Each row comes from the steps of one path. Every step used is in the known rows, and no mark comes twice. Write the path behind each row, first mark first.
In the rows, zero is written as 128.
Known rows:
robu, tesu: [127 153 137 108 103 178 113 111 100 140 123 139 158 104  77 124 148 120
 173  81 135  71 116 128  64 162 101 143]
tidam, razufu, tesu, robu: [123 103 139  89 108 102 134 127 178 118 115 134 152 118 152 149 119 117
 138 194  87 111 164  97 122 133 129 122]
robu, tesu, boveg: [117 142 138 108 145 192 114 115 116 149 124 164 134 105  96 114 131 126
 107 117 152 131 110 126 111 149 132 132]
tidam, dodud: [132 120 105 180  32 153  95 158 111 157 156 146 132 159  88  79 116 162
 186 107 159  85 107 152 177 148 103 188]
tidam, boveg, dubo: [126 161 112 137  96 114 117 176 115 124 166 160 152 214 139 107 103 183
  62  72 199 125  78 155 122 121  84 146]
boveg, robu, tesu: [120 148 142 118 146 130  93 115  83 102 122 118 179  81 107 153 141 156
 132  74 147  69  80 146  84 148 100 145]
dubo, boveg, razufu: [129 132 113 142 172 172 168 143  73 135 184  87 112 185 195 105 159 173
  55  65 158 114 110 126  86 136 114 161]
dubo, boveg, razufu, tesu: [108 135 120 125 160 142 138 131 117 121 169  52 116 126 201 121 155 164
  75  79 132 116 181  97  91 118 106 149]
robu, tesu, tidam: [149 127 129 117 118 159 141 114 136 129  91 140 142 101  71 145 126 125
 184 124 101  93  91 137 114 166 149 119]
robu, tesu, tidam, razufu, dubo: [110 162 140 142 133  67 114 144 121 147  68 129 123 125 143 156 138  62
 155 176  38 125 107  91 126 132 127 125]
robu, tesu, tidam, razufu, boveg: [110 127 139  92 114 117 122 106 131 153 100 126 104 133 135 125 109  69
 140 186  98 134 186 102 168 119  94  96]
boveg, robu: [132 131 144 142 126 133  97 145 101  90 138 135 147 124 105 120 141 226
 102  70 167  98  75 147 136 142 108 157]
dubo, razufu, boveg: [127 129 131 106  83 147 140 103 111 143 155 152  66 156  86  91 169 120
 140  97 154 144 204 111 140  92 111 120]
dubo, boveg, robu, tesu, tidam: [133 129 116 123 182 116 146 121  97 101  97  96 146  80 114 152 145 148
 111 143 111 117  55 158 125 159 158 104]
boveg, razufu: [140 126 138 142 139 175 139 141 105 126 177 118 131 187 175 127 129 184
 106  43 159  85 113 122  91 128  97 181]
robu, tesu, boveg, dubo, razufu, tidam, dodud: [106 122  97 183  99  91 104 132 126 133 142 122 140 133 165 129  91  60
 136 160 142 145 123 155 183  82 132 114]
tidam, robu, tesu, boveg, razufu: [117 103 124 102 226 125 132 134 111 150 156 158 156 160 233 163  96 108
  40 115 160 107 118 144 120 109 105 149]
razufu, boveg, robu, tesu: [103 147 149 110 128 122  85  98  89 111 127 103 156  57 115 143 141 153
 113 101 161 115 160 127 136 120  80 126]
razufu, tesu, tidam, boveg: [143 136 113  96  80  99 140 149 176 132 116 139 103 171  83 110 103 166
 150 159 126 155 151 129 190 139 123 117]
tesu, boveg: [131 128 138 126 125 200 120 142 133 143 140 182 103 145  91  80 131 183
  84 114 164 155 108 129 154 145 141 142]
dubo, boveg, robu, tesu, tidam, dodud: [123 114  83 173 124  91 125 143  90 128 118  89 154  95 126 128 112 129
 145 172 125 109  53 183 183 152 148 139]
tesu, razufu, dubo, boveg: [127 138 129 177 146 136 161 143 113 134 132 100  94 120 125 112 179 129
  90 148  93 190 115 102 106 138 174 128]
robu, tesu, boveg, dodud: [130 168 130 112 154 156  92 121 114 143 124 112 141  80 151 121 110 148
 138  46 180 109 109 159  64 143 133 170]
robu, tesu, razufu: [150 114 149 134 140 181 150 100 139 123 136 132 149 111  92 153 115  92
 175 120 115  94  96 127  32 152 148 130]
dubo, razufu: [150 131 121 120 108 146 154 121 104 132 154 178  89 189  77 103 173 118
 158  71 133  85 108 133  70 124 137 143]

Which path is each row?
[142 129 134 111 100 123 155 117 162 128 128 127 127 172  88 122  89  96
 165 186 132 184 162 128 157 135 115  91]
robu, tesu, razufu, tidam, boveg
[141 134 158 187 113 132 132 141 150 122 119 132 112 119 107 142 147 138
 149 130  91 158 118  92 107 126 160 146]
tesu, razufu, dubo
[120 125 130 106 144 143 125 116 154 130 141 158  75 129 116 110 148 118
 106 125 131 144 166 108 115 104 156 119]
dubo, razufu, tesu, boveg
[115 111 123  83 174 134 108 129 127 160 122 206 154 123 134 129 109  96
  77 154 148 123 117 147 140 136 122 121]
tidam, robu, tesu, boveg
[116 151 128 163 163 133 155 124  99 141 116  87 120  87 132 135 179  81
 111 153  82 169 118 100  74 142 168 115]
robu, tesu, razufu, dubo, boveg
[149 130 146 138 106 146 116 112 149 128 150  79 106  96 148 118 102 164
 162  66 180 147 186 138  93 110 126 160]
tesu, razufu, boveg, dodud
[136 140 117 151 126 123 140 140 102 108 164 165 122 184 142 131 151 125
 102  43 156  78  74 144  43  95 131 138]
boveg, dubo, razufu
[151 114 120 113 113 110 153 116 175 108 109 134  87 126  90 143 146 118
 183 131  82 110 144 114 119 116 170 106]
dubo, razufu, tesu, tidam
[101 165 114 136 167  80 145 144  85 158  81  95 107 125 159 126 170  58
 100 195  46 156 106  99 119 142 144 107]
robu, tesu, tidam, razufu, dubo, boveg
[134 146 127 109  52 127 125 148 146 138 132 143 108 207  70  71 114 170
 146 148 158 187 179 126 225 136  85 116]
razufu, tidam, boveg
[108 168 120 159 116 136 131 155  81 150 121 108  99 116 108  83 206 158
  88 114 110 177 132 100 143 143 138 140]
razufu, dubo, boveg
[114 187 108 136 177  52 120 141  85 149  83  46 123  92 206 135 147  78
 130 118  81 131 106 137  70 137 143 145]
robu, tesu, tidam, razufu, dubo, boveg, dodud
[130 129 132 105 139 119 138 127 123 141  91 144 130 162 130 141 104  65
 162 167  73  76  86 122 102 157 118 117]
robu, tesu, tidam, razufu
[145  81 105  85 145  47 146 134 179 121 107 188 113 147 135 155 119  89
 150 168  88  99 150 139 157 102 151 104]
dubo, razufu, tesu, tidam, robu
[151 156 127 112 113  90 123 119 151 127 126  76 142 140 142 129  73 113
 189 110 158 154 155 160 102 130 113 134]
robu, tesu, razufu, tidam, boveg, dodud
[136 105 136  99  86 139 135 119 186 105 120 128 160  72 104 148 139 174
 159 154 111 127 167 107 136 140 150 123]
razufu, tesu, robu
[127 117 155 118 114 175 136  84 146 136 138 114 118  86 103 134 117  94
 154 145 136 151 196 102 101 118 122 106]
robu, tesu, razufu, boveg
[128  91 126 196  94  97 102 123 141 101 129  77 165  91 130 151  72 109
 197 186 124 133 116 152 190 122 124 127]
boveg, robu, tesu, razufu, tidam, dodud
[117 103 119  82 176  96 130 110 140 145 111 192 125 136 141 137 121  47
 104 189 121 154 154 142 172  99 137  82]
dubo, razufu, tidam, robu, tesu, boveg
[113 111  97 196  82 100 110 152 138 127 156 138 115 163 158 103  95 106
 121 158 156 163 122 154 218  78 138 121]
tesu, boveg, dubo, razufu, tidam, dodud
[142 111 157 137 113 168 137  92 170 106 109 102 140  98  94 146 107  95
 190 168  96 148 159 107 118 136 136  88]
robu, tesu, razufu, tidam
[115 125 149 129 165 168 124 112 135 119 134  92 130 124 188 141 106 131
  95 132 133 167 169 107 166 108 110 115]
robu, tesu, boveg, razufu, tidam
[128 107 143 141 171 130 145  98 133  83 116  62 143  78 133 146 126 113
 124 180 107 172 127 128 130 131 149  76]
dubo, boveg, robu, tesu, razufu, tidam
[155  81 114 104 130  96 136 155 163 135 105 208 137 167 111 134 105 150
 127 161 120 108 100 157 195 142 137 123]
tesu, tidam, robu
[137  77 116 103 170  62 134 148 178 116 123 142 144 149 205 178  91 136
 109 151 109  98 155 131 173 106 121 130]
boveg, razufu, tesu, tidam, robu
[143 102 123  90 109 111 164 105 172 105 131 141 130 102 110 159 160 118
 165 149  99 116 162 111  98 115 173 112]
dubo, razufu, tesu, robu
[112 128 150 127 107 125  85 126 107  99 144 116 125  96 112 110 139 220
  89  97 179 149 163 126 196 108  84 136]
razufu, boveg, robu
[113 133 132 158 143 172 103 162 132 116 154 169 146 144 159 117 109 189
  24  80 188 139  68 142 124 116 131 140]
tesu, boveg, dubo
